Each row was made from one small tree. Brackets hold a mark, then the marks that hang from it, in the order of their numbers. Every link used is in the known rows. Write each row's tree.
Known rows:
{z429 {z975 {z495 {z247 z707 {z759 z734}} z416} z958}}: [ 2.39 -0.81  0.46 -0.55  2.92  1.80 -2.10 -5.76 -3.66  0.40  0.38  2.84
  5.15 -2.46  0.29 -2.23 -1.17  4.87 -1.64  0.63  7.74  1.00 -2.11 -2.69]
{z759 z429 {z495 {z247 z707}} z734 {z975 {z958 z416}}}: [ 2.76 -2.96 -1.47 -0.35  2.00  2.54 -3.27 -1.77 -1.33  7.49  2.28 -1.79
  8.77  2.36  2.47  4.30  2.40  5.26  0.40  0.46  4.63  0.00 -1.83 -4.16]
{z429 {z495 {z247 z759} z416 z734} {z975 z958}}: [ 2.41 -0.18  1.84  2.26  3.36  3.86 -1.84 -5.72 -4.00 -0.42 -1.78  0.68
  4.26 -1.48  0.36 -3.41 -1.33  4.58  0.05 -3.56  7.78  1.58 -1.90 -2.24]
{z247 z495 z707}: [ 2.94  1.04 -0.55 -0.94 -1.43  4.43 -0.69 -6.32 -4.63  2.62  0.38 -2.46
  1.83  0.48  3.01 -0.84  2.76  3.58  1.15 -0.62  5.19  1.75  2.24  1.21]
{z707 {z975 z429 {z495 z734} {z958 z416}}}: [ 2.47 -2.83  0.71 -1.17  3.03  1.24  1.00 -3.49 -4.49  2.84 -1.86  1.48
  5.31  2.45  0.43 -0.35 -2.55  3.81 -1.03  0.80  3.94  1.58  2.71 -0.48]
{z429 {z495 {z247 z759} z416 z734}}: [ 2.66 -0.95  1.63  3.23  1.11  4.35 -1.82 -5.66 -3.74  1.63 -1.62  0.03
  3.30 -4.35  2.05 -4.05  0.20  4.21  0.53 -3.55  6.90  2.11 -1.46 -1.81]
{z975 z495}: [ 1.29 -1.36  0.64 -0.16 -0.47  3.64  0.29 -5.17 -5.11  3.76 -1.58 -1.51
  1.74 -0.34  1.05 -1.14  3.37  3.59  1.42 -0.08  4.15  0.46  4.15  0.57]
{z429 {z495 z247 z416 z734} {z975 z958}}: [ 1.42 -0.73  1.80  3.17  3.68  3.61 -2.09 -5.65 -3.96  1.06 -2.44  0.17
  4.68 -0.09  0.29 -3.54 -0.44  5.04  1.10 -3.86  6.74  1.84 -0.75 -1.93]
{z247 {z495 z734} {z707 z975}}: [ 3.55  1.09 -0.11 -0.54  0.81  4.68 -0.74 -5.53 -3.42  1.35 -0.93 -1.04
  3.02  0.58  3.28 -0.88  0.40  2.91  0.71 -1.55  5.65  2.15  0.60  1.69]
{z759 z416 {z429 {z495 {z247 z707} z734} {z975 z958}}}: [ 1.50 -1.74  0.55  0.13  2.81  5.24 -3.06 -4.17 -3.32  1.60  0.87 -1.96
  5.97  1.78  1.85  2.05 -0.07  5.54  1.44 -2.44  4.16  1.41 -1.91 -2.87]
{z247 z707 z759}: [ 2.80  0.11  0.34  0.09 -1.46  4.44 -0.42 -5.02 -4.91  1.49  0.31 -2.23
  1.67 -0.88  2.60 -0.36  2.61  2.88  1.02 -0.30  5.91  0.35  1.96  0.57]
{z416 {z495 {z247 z707 {z759 {z429 {z975 z958}}}} z734}}: [ 2.89 -0.08  1.56 -0.04  2.30  4.51 -1.62 -4.67 -5.70  0.67  0.26  0.31
  4.98  0.32  2.08 -0.25  0.15  5.17 -1.04 -2.00  5.26  0.03 -1.49 -1.66]
{z429 {z495 z416 z734} {z975 z958}}: [ 1.58 -0.57  1.26  1.89  2.67  4.08 -0.98 -6.31 -3.77  0.47 -2.26 -0.39
  4.13  1.35 -0.27 -1.94  0.56  4.02  1.56 -3.09  6.27  1.25  0.26 -0.77]
{z975 z495 z958}: [ 1.52 -1.21  0.83 -1.46  0.07  2.25  0.42 -5.32 -5.00  3.18 -1.89 -0.65
  2.51  0.29  0.46 -1.79  2.45  4.02  0.43  0.43  3.93  1.06  3.80  0.02]
{z958 {z416 {z495 {z247 z707 {z759 {z429 z975}}} z734}}}: [ 3.14 -1.74  0.62  0.66  1.41  5.10 -1.64 -2.78 -5.50  2.44  1.74 -1.40
  4.41  1.69  2.88  0.13  0.27  4.59 -0.54 -2.26  5.69 -0.76 -0.43 -1.48]
{z429 {z975 z958}}: [ 0.68 -0.36  0.98  1.00  1.23  4.06 -0.08 -4.50 -4.91  1.89 -1.85 -2.47
  3.00  3.12  1.23  0.01  3.14  2.98  2.17 -1.20  5.67 -0.45  3.66  0.49]
{z429 {z495 z247 z416}}: [ 1.48 -1.68  1.27  4.27  0.71  4.09 -1.34 -5.47 -4.22  3.04 -1.82 -1.38
  3.09 -1.22  1.56 -3.62  1.94  4.38  2.53 -3.67  6.52  2.57  1.10 -1.49]
{z707 {z975 z429 z495}}: [ 1.61 -1.49  1.16  0.86  1.73  3.67  1.33 -4.71 -5.06  2.06 -2.14  0.28
  3.78  1.60  0.29  0.90  0.06  3.08  1.25  0.38  4.82  1.18  4.00  0.70]
{z958 {z416 {z495 z247}}}: [ 1.72 -2.46  0.67  2.36 -0.01  3.31 -0.09 -2.70 -5.98  5.52 -0.87 -2.71
  2.66  1.78  3.00 -2.70  3.75  3.92  1.35 -2.45  4.75  0.41  3.52  0.00]
{z958 {z416 z495}}: [ 1.83 -2.28  0.18  1.05 -0.96  3.87  0.94 -3.29 -5.73  4.79 -0.76 -3.20
  2.09  3.22  2.47 -1.04  4.92  3.02  1.96 -1.72  4.33 -0.06  4.45  1.20]
{z707 {z975 {z429 {z495 z247}}}}: [ 1.71 -0.81  1.81  4.23  3.02  4.80 -0.32 -4.36 -4.80  1.88 -2.03 -0.62
  3.97  2.19  0.96  0.46 -0.38  3.72  2.28 -2.87  5.91  2.28  2.14 -0.04]
{z495 {z247 z707 {z759 z429 z975}} z416 z734}: [ 2.97 -2.26  0.38  2.08  1.06  4.34 -2.62 -4.24 -2.41  2.98  1.37 -0.07
  6.93 -3.86  3.79 -0.40 -0.74  4.55  0.01 -1.57  6.94  1.49 -3.00 -3.71]
{z429 {z975 {z495 {z247 z707 z759} z416 z734} z958}}: [ 2.90 -0.41  1.22 -0.72  3.02  1.85 -1.95 -5.89 -4.65 -0.43 -0.47  2.69
  4.75 -3.23  0.11 -4.60 -2.98  5.27 -2.19 -0.48  7.13  1.60 -2.00 -2.88]
{z707 {z975 z429 {z958 z416}}}: [ 2.13 -2.68  0.40  1.00  1.90  2.13  1.39 -2.60 -4.62  2.89 -1.54 -1.31
  4.91  4.76  1.93  0.69 -0.50  2.82  1.26 -0.25  5.30  1.33  4.02  0.08]
{z759 z429 z734}: [ 0.55 -2.40  0.06  1.90 -0.65  5.19 -0.90 -3.95 -2.87  5.28 -0.66 -2.57
  4.27 -0.29  4.37  3.21  5.19  3.12  2.47 -0.48  4.20 -0.69  1.97 -0.24]

Which tree is each row?
[ 1.53 -0.78  1.89  2.96  0.96  4.06 -0.86 -4.40 -5.54  4.35 -2.52 -0.89
  2.93 -2.27  3.12 -3.16  3.53  4.38  0.70 -3.02  3.94  0.52  1.49  0.32]	{z416 {z495 z247 z734}}
[ 2.56  0.18  0.50  0.46 -0.40  4.81 -1.05 -4.70 -3.53  3.61 -1.93 -2.27
  3.48 -3.13  1.97  0.29  3.80  3.30  0.80 -1.24  4.64 -0.96  0.11 -0.36]	{z247 {z759 {z495 z734}}}
[ 3.83 -0.01 -0.06 -0.33  2.30  2.15 -0.07 -6.74 -3.65 -0.05 -1.17  2.05
  6.43 -0.29  2.10 -1.77 -3.58  4.21 -0.81 -0.53  6.16  3.98 -1.07 -0.50]	{z247 {z495 z416 z734} {z707 {z975 z429 z958}}}
[ 1.02 -1.54  0.94  1.11  1.72  3.88 -0.61 -5.75 -4.21  1.87 -2.03  0.22
  3.76 -1.34  0.29 -2.61  0.68  3.86  0.83 -1.17  5.86  0.15  1.47 -0.68]	{z429 {z975 {z495 z416 z734}}}
[ 3.24 -2.44 -0.07 -0.01  2.77  3.37 -2.96 -3.00 -2.93  4.64  2.07 -1.08
  6.39  3.01  1.74  1.24 -0.78  5.59  0.13 -1.72  4.65  2.04 -1.04 -3.30]	{z759 {z429 {z495 {z247 z707} z734}} {z975 {z958 z416}}}
[ 1.30 -1.73 -0.98  0.97  0.23  4.02 -3.13 -3.35 -1.89  5.72  0.23 -2.84
  6.15 -2.61  3.44  2.53  4.81  4.36  2.10 -0.31  3.95  0.14 -1.98 -2.06]	{z759 z416 {z495 {z247 z707}} z734}
[ 3.03 -0.06 -0.11  0.13 -0.17  4.94 -0.97 -4.43 -3.59  2.16  1.36 -2.11
  3.35  0.18  1.89  1.87  2.50  2.49  1.40  0.00  6.57  0.10  1.16 -0.10]	{z247 z707 {z759 z975}}
[ 2.26 -1.65  1.13  4.27  2.85  2.69 -1.23 -4.61 -4.20  1.48 -1.77  1.62
  6.26 -2.47  2.86 -2.78 -3.08  4.29  0.36 -1.68  6.49  2.84 -0.76 -1.63]	{z495 {z247 {z707 {z975 z429}}} z416 z734}
[ 2.50 -1.72  0.32  0.94  0.60  4.90 -0.97 -2.68 -3.27  1.04  0.09 -2.36
  3.96 -0.85  4.05  0.03  0.65  2.63  1.90 -1.72  6.66  1.58 -0.61 -0.80]	{z495 {z247 {z707 z975} {z759 z416}}}
[ 2.96 -0.03 -0.86  0.06 -1.43  3.68 -0.77 -6.86 -3.96  2.00  0.25 -1.69
  3.00 -0.91  3.00 -2.68  1.62  3.83  1.30 -1.07  6.50  2.80  0.91 -0.07]	{z247 {z495 z416} z707}
[ 2.96 -2.26 -1.22 -2.25  1.10  5.68 -2.29 -4.25 -0.62  2.33  3.41 -1.70
  7.05  1.46  1.98  7.22  2.57  3.54  1.43  0.30  5.03  1.02 -3.25 -2.65]	{z247 z707 {z759 z416 {z429 z495} z734 {z975 z958}}}
[ 3.45 -1.72  0.15 -2.67  0.53  0.88 -0.93 -3.71 -5.36  2.83  1.24  0.17
  2.94 -0.15  1.12 -3.23 -1.07  4.83 -2.07  0.93  5.64  1.65  1.25 -2.07]	{z975 {z495 {z247 z707 z759}} {z958 z416}}
[ 1.72 -1.99 -0.54 -0.90  1.43  4.04 -1.62 -3.31 -1.16  5.27 -1.05 -2.97
  7.51 -0.37  1.79  3.42  4.17  3.75  2.13 -0.63  3.14  0.08 -1.09 -2.15]	{z759 z416 {z495 z734} {z975 z958}}
[ 2.69 -1.60  0.54  1.45  0.60  2.79 -1.51 -3.26 -5.80  4.77  0.03 -1.20
  3.22  0.08  3.13 -3.22  1.75  4.58 -0.22 -2.04  4.22  0.89  1.19 -0.15]	{z958 {z416 {z495 {z247 z707} z734}}}
[ 2.25 -0.47  1.71  2.04 -0.13  4.62 -0.07 -4.52 -6.01  2.78 -1.35 -1.42
  2.13 -1.64  2.72 -2.40  3.69  3.56  0.64 -2.44  5.60  0.33  1.60  0.17]	{z416 {z495 {z247 z759}}}
[ 2.70 -0.45 -0.53  0.71  1.27  4.35 -1.32 -4.70 -3.05  2.54  2.05  0.21
  5.88 -1.05  1.92  5.21  1.62  2.78  0.20  2.16  5.99 -0.30 -0.19 -0.58]	{z247 z707 {z759 z734 {z975 z429}}}
[ 1.15 -0.79  1.67  4.56  3.00  4.86 -2.29 -5.33 -3.87  1.63 -2.12 -0.67
  3.88 -0.78  0.84 -3.04  0.39  4.49  1.92 -4.35  6.94  1.25 -0.27 -1.43]	{z429 {z495 z247 z416 z734} z975}
[ 2.55 -1.20 -1.51 -1.61  0.06  6.15 -1.26 -4.36 -0.48  3.63  1.93 -2.62
  5.44 -1.51  4.14  4.91  4.29  2.09  1.63  0.27  6.00  0.38 -1.58 -0.49]	{z247 z495 {z759 z416 z734 z975}}
[ 3.45 -1.41  0.41 -0.76  1.70  2.42  0.44 -3.32 -4.77  2.29 -1.12 -0.27
  4.05  4.21  1.97 -1.67  0.46  3.33 -0.14 -1.52  4.72  1.58  1.44  1.04]	{z247 {z707 {z975 {z958 {z416 {z495 z734}}}}}}
[ 1.11 -2.58  0.11  1.66  3.83  3.82 -2.11 -3.81 -1.80  4.11  0.70 -0.37
  8.12  0.24  1.46  4.95  1.59  4.55  1.69 -0.17  4.35  1.69 -1.49 -2.78]	{z759 z416 z734 {z975 {z429 {z495 z247}} z958}}
[ 2.89 -1.56  0.81  0.17  2.90  2.96 -1.14 -3.50 -3.57  0.27 -0.38  0.85
  6.81 -2.16  3.28  0.47 -3.20  4.04 -0.70 -0.18  5.22  2.38 -2.30 -2.09]	{z495 {z247 {z707 {z975 z429 z958}} {z759 z416}} z734}
